Each row was made from one small tree. The marks that hang from a mark follow it in brackets, in the order of their numbers. Every link used is in the known rows. Write each row's tree.
Known rows:
q85{q3 q187{q422{q146 q389{q938}}}}: [ 0.04  0.49  0.32  0.19  0.12  0.06  0.15  0.00 -0.20  0.02  0.07  0.00
 -0.14 -0.04  0.07  0.06  0.25  0.05 -0.17]
q389{q938{q774}}: [ 0.04  0.22  0.12  0.15 -0.06  0.02  0.26 -0.17 -0.21  0.06 -0.02  0.02
 -0.14  0.06  0.13  0.08  0.11  0.06 -0.01]
q389{q938}: [-0.02  0.08  0.08 -0.05 -0.04  0.07  0.07 -0.18 -0.12  0.04 -0.03  0.00
 -0.05  0.00  0.19  0.06  0.03  0.11 -0.20]
q471{q187{q422{q146 q389{q938}}}}: [ 0.00  0.36  0.30 -0.01 -0.07 -0.02  0.14 -0.07 -0.04  0.04  0.13  0.03
 -0.16 -0.02  0.26  0.07  0.41  0.01 -0.27]
q3{q85{q187{q422{q389}}}}: [-0.12  0.07  0.43 -0.08 -0.10  0.11  0.13 -0.06 -0.05 -0.01  0.08  0.04
 -0.24  0.07  0.04  0.12  0.19  0.04 -0.32]
q3{q85{q187{q422{q146{q186} q389}}}}: [-0.15  0.21  0.49 -0.01 -0.02  0.04  0.17 -0.01 -0.17 -0.12  0.10  0.05
 -0.14  0.19 -0.01  0.01  0.22 -0.05 -0.41]
q471{q187}: [ 0.00  0.00  0.11  0.07 -0.08  0.03 -0.05  0.06  0.09 -0.07 -0.03 -0.06
 -0.07 -0.03  0.05  0.08  0.15  0.09  0.16]
q187{q422{q146{q242} q389}}: [-0.07  0.29  0.00 -0.04 -0.02 -0.14  0.23  0.06 -0.01  0.11  0.14  0.07
 -0.07 -0.04 -0.02 -0.06  0.25 -0.13 -0.32]
q422{q389}: [ 0.04  0.21  0.12  0.06  0.00 -0.09  0.06  0.07 -0.04  0.06  0.09 -0.01
 -0.08  0.05  0.17  0.07  0.11  0.10 -0.26]
q471{q187{q422{q146}}}: [-0.02  0.13  0.15 -0.04 -0.05  0.01  0.04  0.02  0.07 -0.05  0.07  0.04
 -0.07 -0.07 -0.01 -0.03  0.30 -0.16  0.08]
q422{q146{q242} q187}: [-0.02  0.23  0.10  0.07 -0.06 -0.13  0.04  0.21  0.10 -0.01 -0.02 -0.06
 -0.16 -0.09  0.10 -0.08  0.09  0.03 -0.05]
q146{q242 q422{q389}}: [-0.23  0.10 -0.22 -0.11 -0.06 -0.21  0.35  0.15  0.05  0.08  0.01 -0.10
  0.02  0.02 -0.12  0.02  0.09  0.22 -0.55]
q146{q186 q242}: [-0.26 -0.13 -0.30  0.13 -0.03 -0.09  0.13  0.02 -0.09 -0.02 -0.09 -0.04
  0.25  0.13 -0.21 -0.04 -0.02  0.08 -0.15]
q146{q186 q242 q422{q389}}: [-0.37  0.03 -0.32  0.01 -0.02 -0.28  0.37  0.10 -0.09  0.02  0.00 -0.10
  0.25  0.20 -0.18 -0.03  0.07  0.22 -0.72]
q85{q3 q187}: [ 0.05  0.12  0.12  0.28  0.12  0.12 -0.04  0.13 -0.08 -0.08 -0.10 -0.09
 -0.02 -0.04 -0.14  0.08 -0.02  0.11  0.28]
q146{q186 q242 q422{q187 q389}}: [-0.40  0.05 -0.24  0.11 -0.08 -0.37  0.32  0.13  0.01  0.07  0.01 -0.14
  0.19  0.14  0.01 -0.02  0.10  0.30 -0.88]
q422{q187}: [-0.02  0.02  0.08  0.10 -0.06 -0.11 -0.09  0.03  0.10  0.05  0.01 -0.04
 -0.06 -0.06  0.23  0.01  0.05  0.08 -0.17]
q242{q146{q186 q422{q187 q389{q938{q774}}}}}: [-0.12  0.45  0.05  0.21  0.04 -0.25  0.53  0.00 -0.32  0.10  0.07 -0.01
  0.01  0.15  0.28  0.02  0.32  0.11 -0.66]
q3{q85}: [ 0.00  0.03  0.23 -0.10 -0.10  0.19  0.12 -0.01 -0.04 -0.05 -0.02  0.00
 -0.12  0.05  0.03  0.05 -0.03  0.09 -0.04]
q3{q85{q187}}: [-0.07 -0.02  0.44 -0.06 -0.08  0.20  0.05  0.02 -0.04 -0.14 -0.06 -0.04
 -0.25  0.07 -0.02  0.09  0.02  0.10  0.00]
q938{q389}: [-0.03  0.02  0.08  0.29  0.04 -0.02  0.16  0.04  0.01 -0.06  0.05  0.07
 -0.08  0.01  0.06 -0.05  0.14  0.23 -0.07]

Which tree is each row?
[-0.06  0.05  0.04  0.21  0.10  0.08  0.03 -0.02 -0.06  0.01 -0.02  0.00
  0.05 -0.09 -0.21  0.05  0.08 -0.02  0.11]  q85{q3 q187{q422}}
[-0.38  0.10 -0.26 -0.04 -0.06 -0.21  0.43 -0.04 -0.17  0.07 -0.02 -0.10
  0.22  0.20 -0.03  0.02  0.09  0.31 -0.88]  q146{q186 q242 q422{q389{q938}}}
[-0.16  0.42  0.00  0.18 -0.05 -0.18  0.46 -0.11 -0.30  0.11  0.11  0.09
  0.00  0.14  0.02 -0.03  0.32 -0.06 -0.48]  q187{q422{q146{q186 q242} q389{q938{q774}}}}
[-0.16 -0.09  0.35 -0.11 -0.09  0.18  0.10 -0.12 -0.02 -0.05  0.00  0.05
 -0.18  0.02 -0.08  0.07  0.10 -0.03 -0.15]  q3{q85{q187{q422}}}
[ 0.02  0.34  0.15 -0.05  0.02 -0.12  0.15  0.00 -0.04  0.07  0.20  0.10
 -0.07  0.00  0.07 -0.07  0.26 -0.18 -0.33]  q187{q422{q146 q389}}
[-0.19  0.10 -0.12  0.01  0.10 -0.19  0.27  0.05 -0.12  0.00  0.02 -0.03
  0.18  0.07  0.05 -0.10  0.16 -0.01 -0.46]  q242{q146{q186 q422{q187}}}
[-0.13  0.10 -0.05  0.00  0.06 -0.09  0.13 -0.10 -0.13 -0.03  0.11  0.12
  0.18  0.09 -0.12 -0.17  0.15 -0.26 -0.26]  q187{q422{q146{q186}}}
[-0.12  0.08  0.08  0.07 -0.02 -0.04  0.05 -0.02 -0.03 -0.09  0.06  0.04
  0.10  0.06 -0.06 -0.06  0.30 -0.16 -0.06]  q471{q187{q422{q146{q186}}}}
[-0.02  0.32  0.06 -0.04  0.06 -0.19  0.29  0.16 -0.02  0.12  0.10 -0.04
 -0.08 -0.05  0.25  0.00  0.25  0.05 -0.48]  q242{q146{q422{q187 q389}}}
[ 0.11  0.56  0.44  0.07 -0.04 -0.12  0.08  0.06 -0.08  0.06  0.12 -0.04
 -0.28  0.01  0.56  0.02  0.24  0.16 -0.52]  q422{q146 q187 q389{q938}}
[-0.21  0.30 -0.02  0.02 -0.03 -0.14  0.31 -0.13 -0.21  0.09  0.11  0.07
  0.08  0.10  0.07 -0.05  0.27 -0.03 -0.62]  q187{q422{q146{q186 q242} q389{q938}}}
[ 0.05  0.52  0.23  0.08 -0.02 -0.10  0.36 -0.13 -0.22  0.12  0.18  0.12
 -0.20  0.04  0.19  0.01  0.35 -0.13 -0.36]  q187{q422{q146 q389{q938{q774}}}}
[-0.15  0.27 -0.04  0.08  0.09 -0.27  0.32  0.11 -0.15  0.06  0.09 -0.04
  0.13  0.11  0.19 -0.04  0.24  0.07 -0.67]  q242{q146{q186 q422{q187 q389}}}
[-0.43 -0.15 -0.34  0.04 -0.07 -0.28  0.26  0.07  0.03  0.01 -0.08 -0.12
  0.26  0.10 -0.13 -0.07  0.01  0.23 -0.65]  q146{q186 q242 q422{q187}}
[ 0.00  0.32  0.00 -0.12  0.11 -0.12  0.35  0.13 -0.11  0.07  0.09  0.00
 -0.03 -0.01  0.07 -0.01  0.22 -0.01 -0.36]  q242{q146{q422{q389}}}
[-0.16  0.24  0.13 -0.06 -0.08 -0.21  0.25 -0.04  0.00  0.13  0.07 -0.10
 -0.10  0.03  0.38  0.06  0.17  0.30 -0.88]  q146{q422{q187 q389{q938}}}
[ 0.05  0.48  0.32  0.15 -0.10 -0.06  0.28 -0.05 -0.12  0.05  0.13  0.05
 -0.25  0.02  0.21  0.08  0.46 -0.03 -0.13]  q471{q187{q422{q146 q389{q938{q774}}}}}
[-0.08  0.58  0.20  0.38 -0.08 -0.27  0.35  0.09 -0.26  0.06  0.05 -0.06
 -0.15  0.17  0.33  0.03  0.27  0.20 -0.51]  q422{q146{q186 q242} q187 q389{q938{q774}}}
[-0.14  0.13  0.49 -0.11 -0.12  0.16  0.19 -0.19 -0.13  0.02  0.06  0.04
 -0.27  0.07  0.17  0.16  0.21  0.13 -0.48]  q3{q85{q187{q422{q389{q938}}}}}
[-0.03  0.30  0.08  0.11 -0.08 -0.10  0.33 -0.24 -0.18  0.20  0.15  0.11
 -0.10  0.04  0.19  0.09  0.29 -0.01 -0.42]  q187{q422{q389{q938{q774}}}}
[-0.13  0.34  0.05  0.33  0.12 -0.06  0.18  0.15 -0.18 -0.03  0.02 -0.03
  0.08  0.03 -0.22  0.00  0.19  0.03 -0.15]  q85{q3 q187{q422{q146{q186 q242} q389}}}
[-0.13  0.25 -0.11 -0.02  0.14 -0.18  0.37  0.09 -0.24  0.02  0.08  0.00
  0.18  0.14  0.00 -0.05  0.20  0.00 -0.53]  q242{q146{q186 q422{q389}}}
[-0.02  0.22  0.12  0.26  0.09  0.01  0.07  0.03 -0.09  0.06  0.05 -0.01
 -0.02 -0.05 -0.08  0.11  0.16  0.06 -0.10]  q85{q3 q187{q422{q389}}}
[-0.06  0.23  0.04  0.19  0.10  0.08  0.12  0.11 -0.06 -0.04 -0.04 -0.02
 -0.02 -0.13 -0.30 -0.02  0.12 -0.07  0.21]  q85{q3 q187{q422{q146{q242}}}}
[-0.14  0.44  0.18  0.20 -0.07 -0.21  0.19  0.08 -0.16  0.04  0.04 -0.08
 -0.06  0.12  0.38  0.00  0.20  0.24 -0.66]  q422{q146{q186 q242} q187 q389{q938}}
[-0.16  0.08 -0.19 -0.06  0.15 -0.11  0.34  0.04 -0.21 -0.03  0.01  0.01
  0.25  0.11 -0.13 -0.11  0.11 -0.09 -0.32]  q242{q146{q186 q422}}
[ 0.12  0.48  0.37  0.12  0.00 -0.19  0.01  0.23  0.03  0.02  0.15 -0.03
 -0.24  0.01  0.40 -0.03  0.21  0.07 -0.34]  q422{q146 q187 q389}
[-0.28  0.18 -0.07 -0.06 -0.14 -0.23  0.34  0.04  0.05  0.17  0.00 -0.13
 -0.07 -0.02  0.24  0.07  0.15  0.39 -0.84]  q146{q242 q422{q187 q389{q938}}}
